Each row was made from one walk, in order. Every step used is in the known rows, and no mark comes twice. Write each row's walk.
Known rows:
X/P/A/U/B: -.21; .01; .24; -.23; .13; -.39; .00; -.11; .04; -.01; .00; .00; -.31; -.07; -.16; -.01; -.29; .01; -.02; -.06; -.02; .18
B/E/X/P/A/U/Y: -.14; -.12; .04; -.31; .22; -.33; -.07; -.14; -.05; .01; .02; .35; -.19; -.03; -.17; -.01; -.23; -.13; -.02; .06; -.25; .23
E/B/U/A: -.14; -.16; .31; .01; .04; -.16; .03; -.03; .11; -.04; -.23; .20; -.24; -.06; .01; -.17; -.16; -.05; .01; .01; .04; -.01
L/E/B/U: -.04; -.10; .41; -.01; -.06; -.21; -.13; .02; .02; -.17; -.25; .22; -.28; -.10; -.07; .04; .01; -.08; .10; .05; .00; .26
E/L/P: .02; -.06; .03; -.25; .11; -.17; -.05; .07; .17; -.14; .05; .38; .24; -.18; -.07; .06; -.12; .17; .16; -.05; -.12; .10
U/B/E/X: -.04; -.09; .29; .01; -.10; -.26; -.30; -.09; .08; -.09; -.11; .13; -.10; .05; .00; .03; .02; -.02; .34; .11; -.11; -.03
U/A/P: -.04; -.21; .04; -.16; .01; .00; .06; -.07; .12; -.08; .01; .19; -.27; -.15; .08; -.13; -.25; .09; .01; -.03; -.13; .21
P/A/U/Y: -.14; -.18; -.02; -.23; .25; -.31; .05; -.04; -.08; .04; .05; .28; -.12; .05; -.18; -.02; -.24; -.11; -.15; .08; -.22; .14
B/E/L/P/A: .08; -.09; -.02; -.11; .30; -.49; -.08; -.13; .30; -.20; .01; .44; .04; -.25; -.23; .29; -.17; .05; .15; .10; -.19; .21
A/U/B: -.22; -.05; .31; -.18; .00; -.28; .00; .00; -.02; .05; -.06; -.06; -.21; .04; -.10; -.04; -.22; .03; -.01; -.04; -.01; .03
X/E/B: .08; .05; .09; .07; -.32; -.10; -.08; -.12; .11; -.17; -.05; -.03; .06; .07; .04; -.24; .03; .04; .29; -.11; .10; .08
B/E/X: .05; -.07; .18; -.01; -.12; -.17; -.31; -.11; .08; -.09; -.08; .13; .00; .05; .00; .05; .13; -.03; .36; .09; -.11; .02
L/E/B/U/A/P: -.05; -.26; .26; -.17; -.02; -.12; .00; -.04; .11; -.16; -.12; .31; -.40; -.22; .02; -.09; -.25; .06; .06; .02; -.14; .34
B/E/L/P/A/U: .00; -.07; .11; -.42; .18; -.46; -.09; -.17; .17; -.08; -.02; .24; -.04; -.14; -.30; .25; -.10; .03; .15; -.02; -.15; .31
L/P: .04; -.06; .09; -.27; .18; -.10; -.07; .10; .14; -.23; -.02; .26; .14; -.21; -.10; .16; -.10; .11; .03; -.01; .00; .14
L/E/X: .09; -.08; .24; -.04; -.11; -.19; -.23; .09; -.03; -.11; .09; .10; .10; .07; -.09; -.13; .16; .01; .29; .13; -.12; .07
X/E/L/P: .04; .00; .02; -.39; -.02; -.21; -.05; -.01; .15; -.10; .10; .32; .29; -.15; -.06; .09; -.11; .20; .25; -.16; -.16; .07
X/P/A: .01; .11; -.13; -.08; .25; -.23; -.01; -.22; .13; -.14; .13; .15; -.19; -.22; -.13; .07; -.15; -.05; .00; -.05; -.04; .30
U/B/E/L: -.09; .01; .11; .07; -.09; -.25; -.03; -.12; .09; .17; -.12; .27; -.04; -.08; -.01; .09; -.14; .07; .23; .06; -.24; -.07
B/E/L: -.01; .04; -.01; .04; -.09; -.16; -.04; -.14; .09; .16; -.09; .28; .04; -.08; -.01; .12; -.03; .05; .24; .04; -.24; -.04
E/X/P: -.04; .18; .00; -.20; -.03; .07; -.18; -.14; .00; -.11; .14; .06; -.09; -.11; .08; -.23; -.01; .01; .19; -.18; .02; .24
A/U/Y: -.17; -.16; .03; -.27; .14; -.15; .06; .02; -.15; .09; .01; .23; -.08; .08; -.10; -.09; -.20; -.09; -.15; .04; -.18; .08
A/P: .02; -.15; -.03; -.16; -.05; .04; -.03; -.07; .07; -.14; .05; .14; -.23; -.13; .08; -.02; -.15; .09; .06; -.05; -.14; .31

Which walk is each row?
-.07; .01; .27; .05; .02; -.23; -.08; -.11; .06; .05; -.31; .15; -.26; -.16; -.07; .35; -.17; -.03; .07; .16; -.08; -.03
U/B/E
-.11; -.25; .15; -.25; .02; -.05; .02; -.10; .10; -.09; -.07; .26; -.40; -.18; .08; -.04; -.27; .06; .01; -.06; -.16; .27
B/U/A/P
-.01; .04; .12; -.42; .12; -.35; -.11; -.17; .03; -.07; .11; .07; -.16; -.09; -.27; .02; -.02; -.02; .13; -.06; -.10; .40
L/E/X/P/A/U
-.02; .06; .03; -.06; .20; -.38; -.16; -.26; .17; -.18; .06; .21; -.25; -.19; -.13; .08; -.17; -.06; .16; .01; -.09; .28
U/B/E/X/P/A
.02; -.10; .05; -.09; .30; -.55; -.07; -.11; .30; -.19; -.01; .43; -.02; -.24; -.24; .28; -.25; .06; .14; .10; -.19; .18
U/B/E/L/P/A
-.03; -.05; .06; -.31; .12; -.35; -.03; -.16; .06; -.02; .05; .00; -.12; .00; -.24; .09; -.04; -.03; .04; -.04; -.07; .25
P/A/U
-.11; .07; .09; -.10; -.01; -.36; -.05; -.23; .11; .14; -.08; .30; -.14; -.16; -.10; .11; -.20; .06; .24; -.02; -.26; .11
X/P/A/U/B/E/L
-.13; -.16; -.02; -.42; .19; -.41; .03; -.08; -.03; .04; .12; .39; .01; .01; -.20; -.01; -.28; -.02; -.01; -.02; -.30; .15
X/E/L/P/A/U/Y
-.05; .07; .02; -.40; .15; -.28; -.03; -.22; .05; -.04; .08; .02; -.19; -.10; -.22; .05; -.08; -.03; .03; -.14; -.05; .37
X/P/A/U
-.06; -.10; .33; -.10; -.12; -.31; -.30; -.12; .07; -.07; -.11; .10; -.11; .07; -.04; .03; .03; -.02; .36; .07; -.11; .02
A/U/B/E/X
-.11; -.15; .37; .00; .04; -.21; .04; .02; .07; -.03; -.24; .23; -.24; -.10; -.06; -.13; -.14; -.04; .00; .07; .01; .02
L/E/B/U/A
-.03; .04; .10; -.41; .12; -.34; -.15; -.28; .08; -.07; .03; .08; -.21; -.10; -.22; .11; -.04; -.05; .17; -.09; -.09; .38
B/E/X/P/A/U
-.04; -.07; .21; -.35; .12; -.32; -.10; -.01; .19; -.09; -.11; .42; .10; -.25; -.15; .23; -.20; .15; .20; -.01; -.17; .14
A/U/B/E/L/P
.08; -.06; -.08; -.21; .21; -.48; -.05; -.14; .26; -.18; .15; .35; .13; -.16; -.21; .18; -.16; .09; .18; -.03; -.19; .18
X/E/L/P/A
-.12; -.20; .03; -.32; .28; -.41; .00; -.07; .01; .02; -.02; .48; -.07; -.07; -.22; .11; -.28; -.06; -.04; .10; -.30; .18
B/E/L/P/A/U/Y
-.09; -.02; .30; -.10; .09; -.40; -.10; -.19; .09; .04; -.29; .14; -.32; -.16; -.19; .39; -.19; -.05; .09; .14; -.11; .10
P/A/U/B/E
-.10; -.01; .11; -.03; -.02; -.40; -.05; -.19; .13; .15; -.10; .28; -.09; -.08; -.12; .14; -.17; .05; .24; .05; -.27; .02
P/A/U/B/E/L
-.04; -.12; .30; -.09; -.04; -.42; -.31; -.16; .12; -.11; -.09; .14; -.14; .05; -.10; .07; .00; -.03; .36; .10; -.14; .07
P/A/U/B/E/X
-.18; -.06; .26; -.33; .05; -.54; -.02; -.10; .11; -.01; .05; .10; -.12; -.03; -.20; .04; -.30; .10; .13; -.09; -.14; .10
X/E/L/P/A/U/B
-.03; -.15; .33; -.18; .02; -.46; -.33; -.12; .17; -.19; -.09; .23; -.09; -.03; -.13; .13; -.04; -.01; .37; .09; -.14; .13
L/P/A/U/B/E/X
